Each row was made from one path, in order. Every step used is in the known rows, and no mark comes twice. Write each row's path.
Known rows
gazo dusep pezo bisoza tubul pono: 1.12, 0.04, -1.31, -0.03, 1.97, -1.34, 0.07, -1.33, 3.92, 0.53, -0.91, -0.33, 1.58, -2.69, 0.68, -2.70, -0.89, 1.49, 2.03, 2.77, -0.44, -0.71
gazo dusep pezo pono: 0.18, 0.39, 0.18, 1.73, 2.24, 1.37, 1.25, -0.77, 1.99, 1.09, -0.95, -0.27, 0.55, -1.37, 1.51, 0.90, -0.18, 0.96, 0.40, 4.89, -1.69, -1.48
tubul pono pezo dusep gazo: 2.99, 0.31, -0.74, 0.28, -0.55, -1.25, -2.26, -1.26, -1.30, 0.49, -0.59, 1.92, 2.81, -3.56, 0.67, -0.18, -0.94, 1.07, 3.59, -0.94, -0.61, 0.74
tubul bisoza pezo dusep: 1.75, -2.38, -2.71, -0.55, 1.45, -1.30, -4.62, -1.08, 1.57, -1.05, 0.49, 2.24, 1.87, -0.07, -0.77, 2.12, 0.61, 0.66, 1.87, 2.98, -3.64, 0.60
pono pezo bisoza: 1.55, -2.54, -1.40, -0.51, 0.90, 0.26, -1.75, 0.39, -0.69, 1.21, -0.87, 1.13, 2.97, -0.52, 0.00, -3.04, 0.54, 0.00, -0.86, 0.89, -1.56, -0.67
dupit tubul pono pezo: 1.48, 1.71, -0.42, -0.93, -0.41, -1.34, -1.40, -0.49, -0.19, 1.38, 0.99, 0.36, 2.52, -0.75, 0.26, -2.40, -0.74, -0.93, 1.46, -0.67, -1.08, 0.34
bisoza tubul pono pezo dusep gazo dupit: 4.33, 0.63, 0.77, 0.07, 0.74, -2.79, -0.84, -0.01, -0.71, 1.87, -0.72, 0.73, 3.54, -5.08, 1.62, -0.05, -0.85, 1.46, 5.35, -2.04, 0.95, -0.74
pono tubul bisoza pezo dusep gazo dupit: 2.32, -0.49, 0.27, -0.46, 2.62, -3.10, -1.83, -0.33, -1.19, 0.02, -0.36, 1.46, 3.12, -3.07, -0.19, 0.93, -0.26, 1.70, 5.22, 1.21, -1.81, -0.97
tubul dupit gazo dusep: 0.18, 3.49, -0.03, -0.96, 0.78, -0.55, 1.71, -1.75, 3.80, 0.21, 0.45, -0.95, 1.67, -1.82, 0.84, 0.37, 0.21, 1.13, 1.66, 0.83, 1.25, 1.36
pezo bisoza tubul: 1.79, -2.97, -2.13, -0.76, 0.95, -2.38, -2.13, 0.53, -0.77, -0.47, -0.12, 0.38, 1.81, -0.89, -1.14, -2.05, 0.69, 1.46, -0.19, 0.53, -0.25, -0.47
bisoza tubul pono pezo dusep gazo: 3.73, -0.75, -1.11, -0.08, -0.12, -3.61, -3.08, -0.54, -1.63, 0.65, -0.08, 1.98, 3.10, -4.53, 0.70, -0.71, -1.14, 1.57, 3.97, -1.18, -0.35, 0.46
gazo dusep pezo pono tubul: -1.30, 0.51, 1.00, 1.39, 2.55, 0.27, 1.49, -0.28, -0.66, 1.36, -0.92, -0.06, 2.49, -1.22, 0.55, -0.55, -0.71, 0.93, 0.54, 4.48, -2.57, -1.90
dupit tubul bisoza pezo: 1.64, -0.53, -2.09, -1.51, 1.55, -2.98, -3.53, -0.68, 1.59, -0.62, 1.89, 0.81, 0.63, 0.10, -0.50, -0.49, 0.13, -0.21, 1.50, 2.79, -2.83, 0.23
dupit tubul bisoza: 0.85, 0.98, -1.52, -1.41, 0.46, -1.29, -0.76, -0.88, 0.26, -0.73, 1.38, -0.14, 0.52, -0.43, -1.10, -0.05, -0.09, 0.15, 1.48, 1.78, 0.31, 1.17
pezo bisoza: 1.00, -2.06, -1.85, -0.40, 0.55, -0.01, -1.24, -0.12, -0.46, -0.64, -0.69, 0.25, 1.49, 0.13, -1.14, -1.59, 0.90, 0.95, -0.65, 0.73, -0.41, -0.18
dupit gazo: 1.45, 1.48, -0.82, -0.65, 0.17, -1.57, 0.55, -0.14, -0.01, -1.16, 0.68, -0.50, 1.78, -0.40, -0.64, 0.43, 0.50, 1.13, 1.01, 0.53, 0.64, 0.70
pono tubul bisoza pezo dusep gazo kupe: 0.95, -0.85, -0.16, 0.22, 2.35, -3.22, -3.01, -1.12, -0.91, -1.21, 0.21, 1.14, 2.11, -3.08, -0.47, -0.60, -0.77, 1.56, 5.37, 2.56, -0.82, 0.56
dupit tubul bisoza pezo pono: 2.77, -2.08, -3.38, -0.36, 1.55, -2.55, -4.82, -1.22, 1.06, -0.21, 2.33, 1.00, 1.65, 0.61, -0.64, 0.37, 0.92, 0.82, 0.32, 4.18, -4.06, 0.16
dupit gazo kupe: 0.62, 2.50, 0.64, 0.26, 0.87, -0.83, 1.75, -0.38, 1.25, -1.15, 0.61, -1.96, 1.06, -0.86, -0.02, -0.41, 0.30, 0.88, 2.60, 0.94, 3.02, 1.09
tubul bisoza pezo: 1.14, -1.67, -1.96, -0.60, 1.08, -1.31, -2.98, -1.18, 3.70, 0.17, 1.39, 1.26, -0.04, 0.30, 0.48, -0.12, -0.02, -0.15, 0.46, 2.44, -2.73, 0.66
dusep gazo dupit tubul: 2.55, 2.67, 1.97, -0.52, 1.22, -2.29, 1.94, 0.69, -2.34, -0.09, -0.28, -1.40, 0.00, -3.43, 0.68, -0.02, -0.25, 0.98, 4.21, -0.97, 2.37, -1.65
pezo pono tubul dupit gazo kupe: 0.18, 1.00, -0.46, 0.12, 1.75, -0.77, 0.93, -1.90, -0.07, 1.13, 2.00, -0.96, 3.71, -1.30, -0.65, 0.20, 0.27, 2.24, 2.14, 0.96, 1.15, 1.67
bisoza tubul dupit gazo dusep pezo pono: 2.20, 0.73, -1.59, -0.18, 3.54, -1.73, 1.20, -1.80, 3.42, 1.62, 1.23, 0.06, 2.42, -3.69, 1.45, 2.11, -0.27, 2.88, 2.29, 4.11, -0.44, 0.03

Write each row's path
2.22, -3.15, -3.15, 0.55, 1.09, -0.96, -4.30, -1.73, 3.15, 0.54, 1.86, 1.38, 1.00, 0.67, 0.31, 0.71, 0.85, 0.89, -0.82, 3.80, -4.04, 0.57	tubul bisoza pezo pono
1.58, -0.07, -1.04, 0.11, -0.51, 0.32, -2.42, -0.94, -0.19, 0.98, -0.46, 1.64, 3.74, -0.95, 0.02, 0.17, -0.24, -0.12, 1.82, -0.46, -1.81, 0.72	tubul pono pezo dusep
3.09, 0.99, -0.43, -1.10, 1.03, -0.41, -0.36, -0.16, 0.26, 1.97, -0.36, -0.73, 4.33, -1.27, 0.07, -3.41, 0.44, -0.09, 2.20, -0.75, -0.18, -1.01	gazo dupit tubul pono pezo bisoza
-0.28, -1.72, -1.14, -0.16, 3.23, 1.07, 0.81, -1.79, -0.88, 3.09, 1.16, 1.66, 1.91, -1.78, 0.11, 2.16, -1.10, 1.59, 1.03, 2.08, -2.48, -0.42	dusep pezo pono tubul dupit
2.67, 0.91, 1.36, 0.47, 1.15, -0.69, 0.85, 0.36, -2.29, -0.48, -1.77, 0.00, 1.28, -3.52, 0.36, 2.51, 0.23, 1.84, 4.63, -0.77, 1.72, -1.27	pezo dusep gazo dupit
-1.33, 0.38, 0.32, 0.44, 3.24, 1.15, 1.62, -1.80, 1.17, 2.94, -0.01, 0.64, 2.10, -2.20, 1.06, 0.71, -1.07, 1.29, 1.11, 3.49, -2.20, -0.84	gazo dusep pezo pono tubul dupit
2.04, 1.69, 2.19, 0.40, 0.84, -0.60, 2.48, 0.20, -0.20, 0.64, -0.81, -0.98, -0.67, -3.22, 1.60, 0.33, -0.35, 1.04, 3.16, -1.30, 2.60, -1.17	dusep gazo dupit
2.71, 2.35, 0.47, 0.29, 0.53, -2.18, -1.70, -1.00, -2.20, -0.29, -0.16, -0.02, 2.78, -4.19, 0.40, -1.50, -1.00, 0.75, 6.24, -0.08, 1.67, 0.58	dupit tubul pono pezo dusep gazo kupe
1.66, -0.24, -0.59, -0.34, -0.48, -2.10, -1.71, -0.34, 1.67, 2.32, 0.98, 0.78, 2.19, -1.59, 1.31, -2.57, -1.03, -0.40, 0.77, -1.27, -0.76, 0.53	bisoza tubul pono pezo
-1.02, 0.12, -0.44, -0.82, 0.27, -0.74, 0.07, -0.85, -0.18, 0.36, 0.87, 0.45, 1.75, -0.20, -1.22, -1.16, -0.66, 0.27, 0.60, 0.99, -0.32, 1.26	pono tubul bisoza
1.47, 3.60, 1.00, -0.61, -0.01, -0.66, 1.38, -0.54, 1.01, 0.72, 0.51, -1.85, 1.30, -0.78, 0.11, -0.30, -0.13, -0.10, 3.17, -1.62, 1.32, -0.39	gazo dupit tubul pono
0.23, -1.65, -1.78, 0.34, 2.58, 0.47, 0.42, -1.61, -0.30, 1.59, 1.12, 1.37, 2.09, -1.10, -0.65, 1.04, -0.96, 1.52, 0.87, 4.53, -2.25, 0.18	dusep pezo pono tubul bisoza
4.75, -0.36, -1.20, -0.01, 2.36, -3.27, -2.42, -0.96, 0.88, 0.42, 1.51, 0.04, 1.05, -2.68, 0.92, 0.66, 0.55, 1.83, 3.49, 2.85, -1.59, -1.03	dusep gazo dupit tubul bisoza pezo pono
3.39, -0.68, 0.68, 0.33, 2.26, -2.32, -1.99, 0.52, -1.03, -0.39, -1.22, 0.95, 1.41, -2.93, 1.05, 2.20, 0.48, 1.43, 4.61, 0.23, -1.45, -2.26	bisoza pezo dusep gazo dupit
2.25, -2.13, -2.83, -0.64, 2.01, -1.40, -0.87, -1.25, 1.92, 0.72, 0.32, 0.83, 1.43, -2.25, -0.21, -1.26, -0.96, 1.84, 1.94, 1.41, -0.72, -0.19	dusep pezo bisoza tubul pono
2.18, 0.33, -1.58, -0.81, 3.44, -2.95, 1.06, 0.14, 1.69, -0.93, -0.87, -0.56, 3.10, -3.08, -0.03, -1.61, 0.14, 2.46, 2.39, 4.47, 0.16, -1.15	dupit gazo dusep pezo bisoza tubul
1.95, -1.39, -2.05, -0.38, -0.35, 0.35, -2.07, -1.20, 1.45, 1.55, -0.20, 0.93, 3.26, -0.56, 0.11, -3.64, 0.02, 0.16, -0.21, -0.33, -1.36, 0.55	tubul pono pezo bisoza
1.14, 2.40, 1.66, -0.75, 1.30, -0.81, 1.68, 1.04, -1.20, 0.43, -0.13, -1.69, 1.00, -0.64, -0.01, 0.23, 0.46, -0.18, 2.46, -0.49, 1.25, -1.61	gazo dupit tubul
3.76, 1.40, 1.56, -0.56, 1.97, -2.10, -0.17, 1.32, -4.72, 0.59, -1.43, 0.53, 3.49, -4.23, 0.56, 0.79, 0.06, 0.75, 5.43, -0.22, 0.42, -2.18	pono pezo dusep gazo dupit tubul
1.77, -3.45, -2.84, -1.70, 3.88, -0.54, -0.22, -1.30, 1.45, 1.92, 0.55, 1.64, 0.72, -3.22, 0.17, 0.73, -0.73, 2.02, 1.80, 1.61, -0.60, -0.43	dusep pezo bisoza tubul dupit
2.81, -1.12, -1.76, -1.48, 2.82, -2.12, -0.68, -0.87, 2.02, 1.78, 1.19, -0.07, 4.09, -3.29, 0.53, -2.70, 0.28, 1.63, 2.69, 0.64, 1.99, 1.24	pono pezo bisoza tubul dupit gazo kupe
1.11, -2.36, -1.86, -0.42, 2.83, 0.92, 0.42, -0.43, -0.06, 0.27, -0.96, 0.94, 0.75, -1.25, -0.42, -0.16, -0.23, 1.24, 0.86, 2.80, -1.07, -1.15	dusep pezo bisoza
2.02, 3.10, 1.44, -0.71, 0.43, -0.45, 0.90, -0.02, 0.73, 2.57, 0.34, -0.94, 2.85, -1.36, 1.20, -1.72, -0.41, -1.09, 2.84, -1.50, 0.28, -0.87	gazo dupit tubul pono pezo
-1.53, 0.00, 0.14, -1.28, 0.95, -0.19, 0.55, -1.04, -0.81, 1.81, 0.98, 0.78, 1.54, -0.84, -0.48, -0.23, -0.82, 0.36, 0.74, -1.42, -0.54, 0.68	pono tubul dupit
